Each row was made from one walk, in order. Every step used is in the known rows, and no mark comes twice. Write each row's walk.
Known rows:
L/A/S/T/B: [10,6,27,-16,-30,4,-7,-7,-57,-12,-18,-29,-22,9,-27,-39,3,8,-4,-19,23,3,-18,-1,-17]
U/S/A/W: [-27,5,48,-14,18,-8,-6,-11,-42,-11,-2,-1,22,56,10,0,12,-10,-21,5,28,13,37,-8,-16]
L/A/S: [-14,3,5,-6,-5,12,20,2,-46,-6,-6,-27,1,30,-7,-35,-7,12,13,-8,43,35,10,0,3]
T/S: [-1,-4,8,-22,1,3,4,-3,-30,-29,-2,-12,-17,36,-9,-5,6,-2,-2,-1,8,31,2,-16,-15]
H/U/S: [-2,4,23,-37,17,-33,-6,-11,-3,-7,11,10,11,22,-8,0,-1,9,9,-6,37,36,4,-8,-18]
A/S: [8,12,-17,-14,-3,5,17,4,-26,-6,-1,-9,0,24,-15,-19,1,5,16,2,24,22,3,6,3]
T/S/A: [-37,-8,27,-18,13,12,2,-10,-46,-15,-11,-16,0,42,5,-27,8,-5,-11,5,19,28,11,-16,-25]
S/A: [-34,-6,23,-5,14,18,9,-18,-27,8,-9,-14,12,16,8,-25,8,0,-7,-3,15,6,7,-10,-17]
L/A/S/U: [-3,-5,8,-2,-11,-24,15,-7,-58,17,-17,-42,7,18,-18,-42,6,23,28,-6,34,33,13,17,0]
L/A: [-24,-14,26,5,0,18,18,-15,-29,-1,-5,-28,-3,14,5,-22,-1,12,2,-23,25,17,4,-18,-7]
H/U/A/L/W/D: [-7,16,28,19,41,-42,41,-4,-27,28,1,-24,-7,3,-21,-12,-7,22,13,-32,15,34,-17,23,-1]
T/B/S: [30,15,-2,-3,-6,-2,11,-9,-1,-12,1,-7,-34,7,18,-1,24,1,-14,1,6,26,-1,-16,-10]
B/S/A: [-21,4,15,3,12,3,11,-12,-10,12,-5,-17,0,24,32,-21,23,0,-7,5,18,25,19,-16,-17]
T/B/S/U/A/W/D: [15,22,34,37,30,-42,21,-3,-50,10,-7,-10,-12,27,18,12,9,9,-8,-12,-5,16,-2,11,1]
H/U: [-17,12,14,-23,2,-13,0,-22,10,9,-5,-4,-5,-2,-6,-8,9,17,5,-12,23,19,-1,8,-4]
T/B: [21,3,10,-13,-7,17,7,-16,-22,-24,-7,-2,-25,-5,-14,-7,6,0,-17,-7,3,-2,-22,-10,-9]
L/A/S/T: [-10,1,23,-12,-26,-5,-3,0,-48,11,-13,-40,1,23,-20,-42,8,14,20,-25,28,8,2,2,-15]
U/S/A/W/D: [-16,13,49,19,38,-21,12,3,-44,9,10,-1,16,40,11,6,-1,3,-2,-6,11,8,-5,-10,-5]
T/B/S/A/L: [6,11,16,1,21,-8,-1,-9,-17,1,-1,-6,-21,21,-2,-41,17,5,2,-2,16,35,20,-13,-3]
A/L/W: [3,3,11,-9,7,-12,34,-10,-15,11,-2,-37,-11,4,-38,-20,12,9,6,-22,20,26,9,15,-6]
S/U/H: [17,-16,-7,6,28,-20,-8,-19,-30,23,-38,-18,23,28,-7,-2,15,15,6,-16,16,26,12,-10,-4]
U/A: [-7,-2,10,7,28,1,24,-18,-29,-5,-14,-2,1,19,16,-1,-1,-1,-11,-18,3,16,13,6,-13]
T/S/A/W/D: [-23,13,45,20,29,-14,12,4,-52,1,2,-9,2,43,8,1,2,3,-7,-4,5,12,-8,-8,-4]
S/U: [11,-8,5,-2,-3,-25,9,-20,-28,22,-12,-25,2,-2,-16,-16,19,17,19,-9,1,7,2,10,-6]
A/S/T/B: [25,12,13,-23,-28,-1,-8,-5,-44,-14,-13,-17,-23,5,-31,-28,10,4,-3,-12,11,-4,-19,4,-17]

Which walk is each row?
[23,3,27,-17,-25,4,-9,-15,-32,-10,-13,-16,-26,-7,-25,-18,15,3,-12,-19,-3,-17,-28,-7,-23] => S/T/B
[19,-7,-17,1,24,-23,-7,-10,-46,19,-38,-19,25,39,-13,-11,10,16,16,-8,29,40,17,1,1] => A/S/U/H
[-11,4,36,-2,15,-29,3,-18,-63,-12,-25,-16,3,54,7,6,14,-3,-19,-5,11,25,45,19,-10] => T/S/U/A/W
[5,-11,10,-16,-6,-30,2,-12,-47,-3,-13,-29,-7,23,-20,-17,19,13,14,0,5,29,6,4,-14] => T/S/U
[17,1,10,11,16,-31,17,-22,-43,4,-24,-16,-13,17,20,-10,15,7,-8,-11,6,33,20,15,-18] => T/B/S/U/A
[-1,11,-10,-5,17,-1,23,-3,-46,-9,-11,-5,4,36,1,-18,-8,2,5,-3,26,32,18,17,-4] => U/A/S
[12,-18,-3,-4,27,-25,-15,-13,-46,5,-38,-18,15,46,-9,-2,13,12,4,-9,20,45,17,-15,-11] => T/S/U/H
[-14,7,18,-4,13,-17,31,-10,-19,19,-4,-43,-8,17,-16,-32,21,6,-2,-13,30,41,24,11,-14] => B/S/A/L/W
[-1,-11,11,9,23,-24,20,-25,-46,13,-23,-17,6,14,6,-11,7,11,3,-17,3,19,17,20,-14] => S/U/A
[-16,12,46,33,23,-9,23,0,-42,11,5,-18,-1,25,8,5,-2,13,1,-22,10,5,-12,-8,9] => L/A/W/D
[-15,9,23,-11,22,-29,32,-18,-22,13,-12,-31,-8,9,-28,-21,5,13,-1,-28,33,42,23,32,-11] => H/U/A/L/W
[34,4,1,0,-13,-34,7,-17,-22,11,-13,-25,-21,0,1,-14,32,14,6,0,3,25,4,3,-9] => T/B/S/U
[-4,-13,16,0,21,-30,14,-18,-63,-5,-26,-19,-1,35,2,-13,5,7,-1,-10,7,36,23,16,-20] => T/S/U/A
[-16,4,32,-22,35,-27,-12,-10,-17,4,6,3,7,30,-19,-39,2,10,15,-7,35,44,24,-7,-9] => H/U/S/A/L
[-27,20,40,-6,19,-19,1,-24,-27,-4,-19,-1,5,38,17,12,10,0,-25,-13,22,20,40,22,-4] => H/U/A/W
[18,6,39,-36,-15,-25,-21,-14,-30,-14,-7,-5,-15,4,-26,-17,9,7,-7,-17,20,4,-20,-7,-30] => H/U/S/T/B
[13,3,-10,-9,-10,-27,12,-6,-45,17,-13,-29,6,15,-25,-28,13,18,30,2,19,23,7,20,3] => A/S/U
[-15,20,-1,-15,17,-16,14,-7,-35,-3,-16,-3,4,31,0,-21,-8,10,8,-5,38,42,19,27,-2] => H/U/A/S
[-37,-1,39,-30,26,-17,-7,-17,-24,4,-2,-1,23,31,7,-24,1,5,-2,1,42,33,13,-10,-27] => H/U/S/A
[-4,5,35,15,42,-36,37,5,-39,22,13,-23,5,18,-24,-17,-6,15,16,-21,20,30,-21,0,-9] => U/S/A/L/W/D
[-6,-3,28,-13,37,-16,-4,-7,-26,0,10,2,8,35,-19,-35,0,5,14,-7,25,33,22,-16,-8] => U/S/A/L
[0,-3,18,0,20,-35,37,-18,-43,19,-18,-43,-5,11,-34,-24,10,14,5,-27,22,36,23,32,-12] => S/U/A/L/W
[25,-8,-13,12,27,-31,-8,-15,-19,27,-33,-19,16,34,12,2,26,14,7,-10,18,43,23,-13,-7] => B/S/U/H
